Each row was made from one path, in order. Every step used is in the known rows, and no mark comes twice. Write each row's path.
In the rows, zero is written as 128.
Known rows
H/Z: [128 111 131  51 147 127 112 109 117 113 118  96 119 152 108 136 130 176
 113 120 134 116 155 162 128 163 134 102 111 117 127 152  93 114]
A/S: [147  93 148  94 101 118 133 128 129  94 177 162 134 147 124 105  73 150
  83 143 141  89 152 128 117 110  90 168 130 169 131 140 155 126]
P/J: [140 123 163  97 102 149 124  96 137 125 145 132 148 113 124  78 139 131
 110 153 149 132 183 122 132 113  68 141 128 183 123 110 151 155]
Z/J: [122 132 170 109 133 145 154 103 135 134 141 106 136 152 146 118 119 162
 107 117 136 124 145 109 106 141  98 151 126 122 140 124 141 152]
K/J/Y/A/S: [211  74 147 117  74 118 107 158 121 121 168 174 110 130 138  80  40 119
 110 131 178 156  99 144 135 137  73 127 118 206 127 117 127 117]
B/J/Z/A/S/X: [ 93  98  67 173 132  63 145 139 147 111 136 163  66  82 159 111  93 114
 123  96  72 172  76 115 182  74 104 144  90 137  94 133 153  73]
A/B: [140 154 142 109 123 109 112  85 113 122 145 125 163 130  95 126 153 174
 129 131 147 117 152 153 126 110 105 155 135 129 124 107 128 128]
Y/A/B/J/S: [202 116 136 184 121  84 111 146 140 120  90 198 146  86  78 171 155 108
 137  71 147 137  76 111 110 152 117 167 145  97 107 105 185 151]
Y/A/B: [171 137 142 130 114 127  85 136 124 125 136 157 151 124 102 118 143 142
 130  89 175 120 117 151 118 144  78 160 128 155  97 109 140 131]
Y/A/S: [179  71 149 116  91 145 107 178 144  99 165 193 134 135 124 102  71 109
  79  99 170 104 126 127 109 141  62 171 131 194 111 145 163 125]
S/X: [ 91 134 130  83 126  80 112 102 112 162 152 110  88 102 137 122 138 169
 109 106 130 145 189 121 124 128  86 115 122 158  87 125 103 124]
K/H/Z/A/S: [109  86 102  99 193 165 121 123 131  53 169 138 106 201 141 105 124 115
 113 139 132 141  84 176 133 144 156 126  70 165 110 147  86  57]
A/B/J/K/H: [108 162 140 143 164 159 128  80 118 126 121 146 149 136 129 164 206 141
 161 158 138 162 108 148 126 144 193 159 115 121 103 100 120 132]
P/J/Z/H/K/A: [ 87 139  91 137  89 131 153 193 159 153  77  54 149  76 153  59 156  30
 185 139 107  79 145 130 165  87 121 109 157 141 162 114  86 125]
B/J/S/A/Y: [146 130  91 173 123 170 128 122 106 109 101 195 151  99 125 183 121  89
  98 129  81 149 123 114 117 133 142 116 161 111 172 148 168 167]
J/K/H/Z: [109 119 136  55 202 190 105 124 113 128 136  88 135 173 130 158 166 159
 135 153 148 114 164 166 112 185 217  86  98 137 114 156  40 110]
B/J: [126 138 135 105 111 106 138  82 128 110 106 162 104 116 136 137 137 134
 110 134 126 162 123 124 135 151 104 142 120 110 112 110 179 160]
K/A/S/J: [ 85 119 126 176  92 131 148 166 129 112 157 111  93 150 143  97 144 106
 104 186 102 108 116 118 127  82  99 109 169 122 181 125 183 132]
H/K/J/S: [150 158 127  90  95  44 105 133 151 142 124 105 166 125 111 100 115  91
 175 115 147  73 153 108  83 141 159 117 148 137 144 113 122 113]
B/J/Z/A/S: [134 104  84 170 129  90 134 128 157  65 136 182 103 100 148 111  69  95
 121 121  89 140  56 130 180  87 114 156  96 129 124 127 178  93]
B/J/Y/A/S: [204  71 140 142  79 134 137 175 133 113 130 208  91 102 123 147  59 110
  89 104 126 190  76 119 155 153  99 165 117 135 102 130 177 148]
H/Z/J/K/A: [109 124 144 116 152 217 169 151  96 172  98  63 127 177 147 189 157 133
 133 136 120 105 141 127 135 153 182  71 122  76 156 149  83 130]
A/S/J/Z: [ 95 112 115 174 130  81 117 165 167 102 170  93 133 125 136  63  88 152
 128 164  89  80 121 130 135  66 123 126 150 127 187 145 164 113]
J/K: [134 161 154  82 128 148 106 101 123 152 142 108 158 125 119 152 119 157
 112 140 158  92 187 112 110 139 163 123 123 137 102 158 105 140]
B/J/Z/A/Y: [125 159  34 178 138 140 102 110 114 102 103 153 122  57 156 111  94  57
 125 122  93 149  69 148 192  92 137 109 115 112 135 152 151  84]
Y/A/B/J/K/H: [145 136 143 156 154 179 107 134 125 128 108 183 144 129 126 165 198 106
 161 118 170 171  83 148 120 168 163 166 116 142  79 100 130 132]
Y/A: [167 120 148  94  99 130  84 145 140 125 138 153 125 123 119 118 114 113
 104  92 179 124 136 131 114 174  64 127 133 164  89 137 141 143]
Z/A: [124 165 122 104 151 113  96  80 134 103 145 127 126 131 130 122 118 122
 107 121 148 134 126 122 129 133 109 121  93 139  85 144 121 112]
K/H/Z/J/S/X: [ 92  82 136 128 220 111 162 157 127 156 133  70 101 163 132 150 183 165
 138  80  94 147 130 112  87 178 186  97 119 106 137 124  59 102]
K/J/S/A: [147 123 155 126 138 101 106  91 128 108 148 147 147 154 131 138 122 143
 134 149 144 127 136 116  91 138 102  80 148 161 163 102 120 166]
S/J/B: [107 180 127 144 151  91 120 108 138 140 120 114 103 126  78 128 138 144
 142 162 112  84 152 106  88  94 144 112 162  79 122 136 159 145]
H/Z/A/B/J/K: [126 152  88 133 187 165 124  78 108 120  77 128 140 149 106 193 179 158
 158 117 128 154  89 160 149 127 226 138  60  48  94 155 105  89]
H/Z/J/Y/A: [177  80 153 100 153 175 138 178 128 156 110  93 116 151 120 153  96 167
 118  68 132 174  99 143 137 194 143 108 101  87 117 146  82 137]
Z/J/S/A: [133 113 176 159 162 148 158 125 154 123 141 132 165 166 120 171 124 163
 112 104  97 122 129  77  82 153 131 135 145 105 176 123 131 190]
H/Z/J: [110 101 153  79 164 162 156 122 126 129 113  86 126 176 134 133 131 183
 115 103 122 128 139 145 113 157 132 124 103  92 149 146 100 123]
K/A/B/J/Z/H: [ 88 133  83 206 134 102 166 127 112 118  58 113 104  76 147 120 182 103
 173 142 105 135  64 162 186  88 110 121 155  60 163  92 127 139]

Write each row's path
[107 155 157  94 165 163 103 108 123 134 158 109 148 154 140 138 152 132
 128 161 160 114 165 129 102 165 177 115 119 172 103 132  74 128] | J/K/H
[202 119 160 149  95 155 104 144 128 155 133 149 165  89  90 111 137 142
 137 112 163 179 126 140 158 113  86 147 122 165  99  89 126 151] | P/J/Y/A/B
[152 143  95 143 128 161  98 101  83 116 144 158 165 123 138 130 104 101
 118 158 133 116 146 140 100 117 112  72 165 177 193 137 126 142] | K/J/S/A/Y
[162  60 121 145  86 107 149 184 124 157 131 194  56  83 141 143  81 129
  90  77 114 220  95 103 157 141  89 152 115 149  67 122 159 130] | B/J/Y/A/S/X
[117 148 165 142 121 191 165 142 110 177 122  95 135 148 153 171 146 113
 123 141 132 105 143  88 128 140 149 105 152 109 140 126 113 158] | Z/J/K/A
[145 147 161 131 142 135 163 105 134 139 123 141 121 145  90 158 104 138
 132 117 124  92 143  94  97 119 130 147 151 108 117 119 139 147] | Z/J/B
[142 113 141 130  81 175 140 156  98 138 158 138 134 141 133 167 101  99
 104 169 135  74 159 109 136 104 141 120 155 161 136 144 127 130] | J/K/A/S
[135 162 136 134 126 142 135  81 111 142 102 149 159 122 105 178 168 162
 144 136 135 138 136 131 131 117 171 172 120  91 110 120 154 141] | A/B/J/K
[126  97 143 159 104 127 105 191 164 107 158 149 118 149 132  77 106 123
  97 130 142 102 112 117  89 123  82 158 144 150 140 162 192 123] | Y/A/S/J
[135 145 128 135 112 105 136  74 113 114 115 166 135 114 109 141 166 157
 137 129 127 163 108 150 139 117 112 173 123  99 125  91 182 147] | A/B/J
[ 83 163 117  55 128 110 132 137 149 136  98  78 157 132 141  94 133 107
 149 106 144  78 170 134  87 147 139 167 130 110 129 172  88 117] | Z/H/K
[ 85 113  95 117  47 100 150 199 122 164 145 114  94 116 146 119 132  68
 136 106  90 112 171 111 138  96 118 141 153 162 124 113 129  84] | H/K/A/S/X
[118 118 137 113 207 168 164 116 123 116 109 114  98 199 104 160 151 141
 155 124 112 118 117 146  95 164 190 118 126 104 129 113  82 112] | K/H/Z/J/B
[188 113 140 124 102 119 117 148 130 137  94 176  87  87 123 153 102 121
 109  94 137 214  85 118 161 181 112 123 115 106  78 114 146 166] | B/J/Y/A
[100 173  99 157  53 107 158 141 122 140  78 138 133 102 120 154 195  62
 184 119  94 146 100 144 157 107 152 152 153  78 140  64 171 125] | H/K/A/B/J
[ 79 157 110  61 124  91 134 109 142 135  96  74 146 148 167  50 130  93
 174 133 170  89 147 148  84 132 118 143 117 142 143 150  90 110] | Z/H/K/J
[ 75 181  84 185 182  78  85 122 170 112 137  67 116 116 146  74 130 130
 148 140 103 114  87 123 152  91 142  84 115  94 136 145 126  98] | S/J/Z/A
[ 74 180 130 168 124 154 119 146 120 170 119  66 115 135 144 145 178 114
 134 187 121 104 155 103 123 111 168  59 163  91 147 146 132 149] | S/J/K/A
[195  36 154 119 131 183 161 209 134 132 134 131 119 168 119 143  56 157
  98  75 123 152  90 142 134 165 136 145  99 112 139 158 103 115] | H/Z/J/Y/A/S
[ 97 131 149 142 133 152 128 148 147 134 165 109 153 160 130 114 110 159
 107 180 126  78 163 101  88  93 165 151 136 122 156 183 161 122] | A/S/J/K
[153 136 148 164 152 109 111 103 129 111 143 149 187 142  77 183 159 177
 136 122 112 115 148 123 103 121 141 136 155 112 156 103 117 165] | J/S/A/B
[121 105 148  99 205 171 158 131 114 131 134  68 108 181 141 146 135 183
 132 130 104 191 105 161 139 190 195  95  97  91 142 112  50 124] | K/H/Z/J/Y
[162 131 141 137 124  74 139 112 141 114 102 164 121  99  97 166 127 123
 111 115 118 129 118  87 109 151 139 137 142  86 124 121 180 162] | B/J/S
[ 69 162 100  88 102 123 144 159 128 148  77  71 126 116 150 108 159  54
 156 127 132  90 149 131 119 141 135 126 152 103 136 145  89 123] | Z/H/K/A
[ 93 121 136 142 118 106 129 139 152 104 170 119 125 154 134  77 113 154
  97 169 116 100 137 120  97  91 109 151 143 132 165 154 187 121] | A/S/J
[135 126 132 113 140  46 112 129 123 169 144 115 113  90 101 149 129 161
 116  87 121 111 181  76  98 135 124 106 148 128 102 135 108 127] | J/S/X
[117 153  86 157 151  84 113  96 151  96 106 145  96  87 143 121 108 103
 140 115 101 154  66 128 188 114 128 109  95 100 104 120 143 117] | B/J/Z/A
[108  90 132 100  98  96 142 129 118 139 179 142 102 119 137 104 103 164
  90 116 126 126 177 116 119  95  80 164 123 184 108 140 139 101] | A/S/X
[110 192  66 146 126  55  82 106 154 121 124  83 173 118 130  63 136  93
 229 111 130 102  86 173 160  63 157 121 106 140 142  86  91  38] | H/K/J/Z/A/B
[107  82 138 137  67 189 167 168 101 186 155 127 116  98 147 117 145  95
 108 163 120 129 197  85 150  66 101 124 140 204 113 124 133 121] | P/J/K/A/S/X
[132 139 113 106 121  73  95  92 127 118 145 102 121 115 149  66  93 142
 155 154 146 106 123 160 154 108  84  75 140 174 159  96 103 115] | K/J/Z
[111 148 145 150 139 191 137  77 116 127 106 168 160 145 124 206 179 178
 144 147 109 169 138 136 130 116 169 157 112  96 129 111 140 177] | S/A/B/J/K
[110 113 126 123 148 129 138 124 155 123 102  80 159  80 141  43 119 120
 139 152 137  99 152 138 152  96  76 135 133 151 147 139  94 146] | P/J/Z/H
[120 167  82 157  86 218 137 128  64 160  88 149 123  75 156 181 144  42
 112 166 116 129 134 124 161 115 164  87 157 109 141 149 156 134] | B/J/K/A/Y
[160 147 139  92 116  87 113  81 100 140 149 108 109 128 136 100  82 163
 130 168 162 170 137 146 146 137 105  79 121 149 128  97  94 138] | K/J/Y
